Known rows, with every way that one mark hangs from another
q_13(q_782): | -14.1 |  -6.6 |  -6.6 |  -5.7 |  -4.5 |   0.2 |  -2.0 |   8.4 |   1.5 |   0.6 |   3.5 |  -7.0 |  -4.7 |  -4.2 |  -1.0 |  -2.8 |   5.5 |  -4.3 |
q_782(q_13(q_416) q_332): |   2.0 |  -1.4 |  -2.0 |  14.0 |  -6.2 |  -0.4 |   4.6 |   4.6 |  -2.2 |   3.3 |   7.5 |   2.8 |   0.7 |  13.5 |   5.1 | -12.2 |   2.4 |  -2.4 |
q_894(q_13(q_416 q_454) q_508): |  13.8 |  19.4 |  21.3 | -38.5 |  -5.7 |  -2.1 |  14.4 | -36.9 |  -3.4 |  -6.7 |   5.1 |   6.9 |   5.9 |  -0.5 |  -7.1 |  -5.7 |  12.6 |   0.8 |
q_13(q_454 q_782): |  -3.9 |  -7.3 |  -8.9 | -10.7 |  -2.7 |  -1.2 |  -1.1 |  -9.1 |   2.5 |  -1.8 |   0.5 |  -1.9 |  -3.0 |  -7.0 |  -4.1 |   2.1 |   9.4 |  -6.1 |
q_508(q_454 q_894(q_13)): |  26.4 |  24.5 |  13.7 | -32.0 |  -9.8 |   1.8 |  -3.3 | -14.2 |   2.9 |  -5.0 |   0.2 |  -0.1 |   2.1 |  10.3 |   2.0 |   9.1 |  15.8 |  -0.6 |
q_454(q_508(q_894(q_13))): |   6.6 |  19.6 |  12.4 | -48.8 |  -8.5 |   1.2 |   3.6 | -15.6 |  -1.1 |  -2.8 |   1.5 |  -0.2 |  -2.2 |   3.6 |  -3.9 |  -2.7 |  14.4 |   4.0 |
q_894(q_13): |   8.6 |  11.2 |   8.8 | -16.6 |  -1.7 |  -2.6 |   5.7 |  -8.8 |  -5.1 |  -0.9 |   2.1 |  -2.7 |   2.2 |   1.1 |  -0.1 |  -2.3 |   2.3 |   0.9 |
q_508(q_454 q_894): |  18.3 |  12.7 |   4.2 | -15.1 |  -8.0 |   4.4 |  -8.2 |  -4.8 |   7.5 |  -4.1 |  -1.6 |   1.9 |  -0.3 |   8.8 |   2.3 |  12.4 |  13.1 |  -1.6 |
q_454(q_508(q_894)): |  -1.8 |   8.5 |   3.5 | -32.1 |  -6.1 |   4.0 |  -2.4 |  -6.3 |   3.5 |  -1.9 |  -0.2 |   2.0 |  -4.2 |   2.4 |  -3.9 |  -0.8 |  11.8 |   2.9 |
q_508(q_454 q_894(q_13(q_416 q_782))): |   9.8 |  17.5 |  13.8 | -39.0 | -21.5 |   0.9 |   4.2 |  -9.2 |   0.7 |  -4.6 |  13.4 |  -8.6 |  -2.5 |   1.8 |   3.4 |   3.5 |  26.5 |  -4.2 |
q_782(q_13): |   0.4 |   1.8 | -10.5 |  -0.8 |  -1.8 |   0.6 |  -0.4 |   1.3 |   0.3 |   2.4 |  -2.4 |   0.6 |   4.9 |  14.9 |   2.7 | -17.1 |   0.2 |  -0.4 |
q_454(q_508(q_894(q_13(q_416 q_782)))): | -10.4 |  12.7 |  12.4 | -55.3 | -19.8 |   0.3 |  10.3 | -10.1 |  -2.8 |  -2.4 |  14.7 |  -8.7 |  -6.7 |  -4.3 |  -2.7 |  -8.5 |  25.8 |   0.4 |
q_782(q_13(q_454 q_894) q_332): |  12.0 | -10.8 |  -6.3 |   8.8 |  -2.4 |  -0.3 |   2.0 | -13.8 |  -3.8 |   0.5 |  -8.9 |  10.5 |   4.2 |  15.9 |  -2.5 |   2.5 |  10.4 |  -3.0 |
q_508(q_894(q_13(q_454 q_782))): |   5.3 |   4.8 |   2.7 | -39.3 | -10.8 |  -2.2 |   0.7 | -19.9 |   4.1 |  -1.7 |   1.1 |  -9.4 |  -2.3 |  -1.6 |  -5.5 |   5.2 |  27.0 |  -5.2 |
q_894(q_13(q_782)): |  -5.3 |   4.8 |   1.9 | -23.2 |  -6.2 |  -2.5 |   4.1 |  -0.9 |  -2.7 |  -0.1 |   5.5 |  -9.7 |  -2.5 |  -2.4 |  -1.1 |  -4.9 |   8.2 |  -3.2 |
q_332(q_782(q_13(q_454(q_508)))): |  -1.6 |  -0.9 | -14.7 | -15.8 |  -0.4 |  -3.5 |   0.5 | -17.8 |  -8.9 |  -2.5 |  -2.8 |   3.9 |   0.5 |   7.4 |  -0.6 | -24.9 |   3.0 |  -4.5 |
q_894(q_13 q_508): |   6.4 |  20.5 |  16.3 | -33.3 |  -0.6 |   0.1 |   6.0 | -16.1 |  -1.4 |  -4.3 |  -2.0 |   3.1 |   4.0 |   6.2 |  -6.5 |  -7.1 |   3.3 |   1.5 |
q_782(q_13 q_332): |  5.0 | -0.9 | -7.9 | 14.4 |  0.6 |  0.7 | -3.8 |  8.0 |  1.7 |  3.6 | -2.3 |  3.9 |  0.4 | 17.3 |  3.0 | -7.8 | -3.2 | -3.1 |

Rows
|   5.4 |   6.6 |   8.9 | -37.2 | -11.6 |   1.5 |   6.1 | -26.9 |   0.8 |  -4.6 |   6.9 |   5.6 |  -2.5 |  -4.2 |  -4.8 |  -0.1 |  21.4 |   2.4 | -> q_13(q_416 q_454(q_508(q_894)))
|  21.1 |  33.1 |  25.6 | -37.7 |  -8.9 |   2.0 |   9.8 | -22.9 |  -3.5 |  -9.5 |   7.9 |   9.5 |   5.5 |   7.1 |  -0.4 |  -4.1 |   7.0 |   1.1 | -> q_894(q_13(q_416) q_508(q_454))
|  -4.7 |   5.5 |   4.3 | -34.3 | -12.8 |  -0.6 |  -0.1 |  -2.5 |   3.1 |   0.9 |   3.8 | -14.9 |  -4.1 |   0.9 |  -2.5 |   0.7 |  22.6 |  -3.4 | -> q_508(q_894(q_13(q_782)))
|  -2.9 |   2.4 |  13.4 | -19.2 | -17.5 |  -1.5 |   4.5 |   1.0 |   0.6 |   1.4 |  13.4 | -13.0 |  -8.5 |  -0.9 |   0.0 |   6.5 |  25.0 |  -5.4 | -> q_508(q_894(q_13(q_416 q_782(q_332))))
|  24.1 |  23.9 |  21.0 | -32.8 | -16.8 |   0.7 |   5.2 | -17.3 |  -1.0 |  -5.4 |   9.5 |  -1.4 |   2.1 |   5.8 |   4.4 |   5.6 |  21.2 |   0.2 | -> q_508(q_454 q_894(q_13(q_416)))
|   2.4 |   4.1 |   9.2 | -40.1 | -18.4 |  -3.2 |   8.2 | -23.0 |   0.4 |  -2.0 |  10.6 | -11.0 |  -2.1 |  -5.5 |  -3.5 |   1.5 |  32.5 |  -4.2 | -> q_508(q_894(q_13(q_416 q_454 q_782)))
|   8.6 |   9.2 |  -8.9 | -38.0 |  -6.2 |   3.0 |  -2.5 | -22.0 |   4.2 |  -2.0 |  -5.4 |   7.8 |   2.3 |  15.0 |  -3.9 | -13.5 |  16.5 |   1.1 | -> q_782(q_13(q_454(q_508(q_894))))
|  -6.9 |  -8.0 |  -1.4 | -10.8 | -10.0 |  -2.4 |   7.3 | -12.4 |  -0.9 |  -2.2 |  10.8 |  -3.1 |  -2.8 | -10.7 |  -1.9 |  -1.1 |  15.2 |  -4.9 | -> q_13(q_416 q_454 q_782)
|  -5.1 | -19.1 |   4.0 |   3.5 | -12.1 |  -1.4 |   9.3 | -10.8 |  -5.4 |  -1.6 |   7.2 |   1.8 |  -5.3 |  -6.7 |  -4.0 |  12.7 |  20.9 |  -6.3 | -> q_13(q_416 q_454 q_782(q_332) q_894)
|  -1.6 |  -2.5 |  -3.1 | -27.4 |  -6.7 |   2.8 |  -7.3 |  -8.6 |   7.1 |  -2.7 |   0.8 |   3.4 | -11.5 |  -2.1 |  -7.4 |  11.5 |  17.8 |  -5.8 | -> q_13(q_454(q_508(q_894)) q_782(q_332))
|   9.9 |  13.4 |  20.9 | -21.1 | -12.2 |   5.0 |   9.8 | -18.4 |  -5.1 |  -9.4 |   2.4 |  13.7 |   5.2 |   7.3 |  -3.1 |   2.7 |  14.8 |   1.8 | -> q_13(q_416 q_894(q_508(q_454)))
|   6.8 |  11.5 |  17.8 | -29.0 | -15.3 |  -1.9 |   9.8 | -14.1 |  -1.7 |  -0.4 |   9.9 |  -8.8 |   0.9 |   1.0 |   0.5 |  -0.6 |  22.9 |   1.6 | -> q_508(q_894(q_13(q_416)))
| -1.1 |  1.5 |  4.6 | -7.3 | -4.4 | -2.3 |  0.4 |  5.8 | -1.5 |  1.1 |  5.5 | -6.0 | -7.0 | -0.6 | -0.4 |  5.4 |  4.1 | -6.4 | -> q_894(q_13(q_782(q_332)))
|  19.6 |  10.5 |   8.8 | -33.5 |  -6.3 |  -2.3 |   2.2 | -27.4 |   2.2 |  -2.3 |  -2.2 |  -2.7 |   2.5 |   2.2 |  -4.6 |   8.3 |  21.2 |  -0.7 | -> q_508(q_894(q_13(q_454)))
|  -5.7 |   1.6 |  -4.9 | -42.7 |  -9.4 |   2.5 |  -3.9 | -15.2 |   6.0 |  -3.9 |   0.6 |   0.1 |  -7.3 |  -4.4 |  -7.8 |   1.9 |  21.4 |  -2.8 | -> q_13(q_454(q_508(q_894)) q_782)
|  13.0 |  17.6 |  14.9 | -42.7 |  -7.2 |  -3.2 |  16.4 | -34.2 |  -9.2 |  -6.2 |  10.8 |   9.3 |   1.6 |  -6.3 |  -3.4 |  -7.0 |   9.3 |   3.3 | -> q_894(q_13(q_416 q_454(q_508)))
| -12.4 |  -9.4 |   2.5 |   9.2 |  -9.2 |  -0.6 |   2.5 |  11.6 |  -0.8 |   1.7 |  13.4 |  -4.6 |  -9.0 |  -6.0 |   1.3 |   4.3 |   7.3 |  -6.4 | -> q_13(q_416 q_782(q_332))
|  16.0 |  17.8 |   8.1 | -42.4 |  -0.1 |  -2.3 |   7.7 | -30.7 |  -5.9 |  -6.2 |   0.9 |  10.1 |   1.4 |  -2.5 |  -5.6 |  -3.7 |   3.7 |   2.4 | -> q_894(q_13(q_454(q_508)))
|   1.6 |   0.1 |  -0.7 | -27.3 | -12.0 |   0.6 |  16.2 | -29.0 | -10.5 |  -4.1 |   2.8 |  13.6 |   6.0 |   9.0 |  -3.1 | -17.0 |  17.1 |   3.9 | -> q_782(q_13(q_416 q_454(q_508) q_894))
|  -2.2 | -10.4 |   0.3 |   4.3 |  -7.3 |  -2.1 |   3.2 |  -5.6 |   0.5 |  -1.0 |  10.3 |   0.2 |  -7.2 |  -8.7 |  -1.6 |   8.1 |  11.1 |  -8.1 | -> q_13(q_416 q_454 q_782(q_332))
| -15.1 | -17.7 |   5.7 |   8.5 | -14.1 |   0.0 |   8.9 |   6.8 |  -6.6 |   1.1 |   9.8 |  -3.2 |  -7.1 |  -4.3 |  -0.9 |   8.8 |  17.4 |  -4.6 | -> q_13(q_416 q_782(q_332) q_894)
|   4.8 |   0.2 |  -7.5 | -27.0 |  -5.0 |   1.9 |   7.6 | -25.0 |  -7.7 |  -3.7 |  -7.2 |  15.3 |   5.8 |  12.8 |  -5.1 | -13.7 |  11.5 |   2.9 | -> q_782(q_13(q_454(q_508) q_894))
|  -8.5 |  -6.1 |   2.0 | -27.4 |  -5.9 |   2.1 |   4.3 | -20.6 |  -0.3 |  -5.7 |  -6.6 |   5.4 |   0.7 |  -0.6 | -12.8 |   2.5 |  20.0 |  -3.4 | -> q_13(q_454 q_782 q_894(q_508))
|   5.4 |   9.1 |  -2.1 | -38.6 | -13.0 |   2.0 |   6.1 | -25.9 |   1.0 |  -2.5 |   4.6 |   6.9 |   2.4 |  10.6 |  -2.0 | -17.2 |  22.0 |   2.1 | -> q_782(q_13(q_416 q_454(q_508(q_894))))
| -12.2 |  -8.5 |   3.2 | -32.1 | -14.7 |   0.2 |  14.8 | -21.6 |  -9.6 |  -5.7 |   8.5 |   5.7 |  -3.5 | -10.2 |  -6.7 |  -3.0 |  22.3 |   0.1 | -> q_13(q_416 q_454(q_508) q_782 q_894)
| -16.5 |  -5.7 |   3.9 |  -7.5 | -12.2 |  -1.3 |  12.4 | -11.1 | -14.5 |  -1.1 |   0.8 |  -2.9 |   5.1 |  13.7 |  -1.9 | -27.3 |  18.2 |  -2.7 | -> q_332(q_782(q_13(q_416 q_894(q_508))))
|  14.8 |  -2.8 | -10.2 |   9.8 |   2.5 |  -0.8 |  -3.4 |  -9.4 |   2.4 |   1.0 |  -5.0 |   9.0 |   2.3 |  14.7 |   0.1 |  -2.4 |   0.5 |  -5.0 | -> q_782(q_13(q_454) q_332)
|  -9.0 |   1.1 |   1.7 | -43.0 | -16.0 |   1.6 |   4.3 | -19.0 |   2.3 |  -4.1 |  10.2 |  -1.2 |  -6.9 |  -8.3 |  -5.7 |  -2.5 |  27.0 |  -2.1 | -> q_13(q_416 q_454(q_508(q_894)) q_782)
|  -6.0 |  11.4 |  18.7 | -24.3 |  -9.2 |  -0.4 |   8.5 |  -5.1 |  -1.6 |  -2.5 |  11.4 |  -1.9 |  -5.1 |   0.3 |  -4.7 |  -2.8 |  10.9 |  -4.7 | -> q_894(q_13(q_416 q_782(q_332)) q_508)
|  -9.7 | -16.1 |   1.7 | -11.9 | -14.6 |  -1.8 |  12.5 | -16.8 |  -6.9 |  -2.3 |   6.8 |  -1.7 |  -1.1 |  -9.3 |  -4.6 |   3.8 |  24.6 |  -3.3 | -> q_13(q_416 q_454 q_782 q_894)
|  -4.4 |  -0.6 |  -7.9 | -16.4 |  -7.2 |  -4.5 |   8.9 | -21.4 | -12.4 |  -2.7 |   6.9 |   2.6 |   0.9 |   3.3 |   1.8 | -28.4 |   9.0 |  -3.7 | -> q_332(q_782(q_13(q_416 q_454(q_508))))
|   4.3 |  19.6 |  19.4 | -49.5 | -15.1 |   0.2 |  11.7 | -19.6 |  -4.4 |  -2.8 |  11.4 |  -1.6 |  -1.8 |   0.0 |  -1.9 |  -6.9 |  20.4 |   4.8 | -> q_454(q_508(q_894(q_13(q_416))))
|  23.8 |  32.8 |  18.9 | -37.1 |  -2.0 |   2.9 |   1.5 | -20.1 |   0.1 |  -9.0 |  -2.0 |  10.7 |   5.5 |  10.8 |  -2.6 |  -0.5 |   1.4 |   0.3 | -> q_894(q_13 q_508(q_454))
| -14.4 |  -8.1 |   6.6 |  -6.9 |  -5.5 |   4.1 |   0.3 |   3.5 |   0.2 |  -1.9 |  -3.7 |   3.5 |  -5.6 |   4.3 |  -9.3 |   7.8 |  12.4 |  -4.7 | -> q_13(q_782(q_332) q_894(q_508))
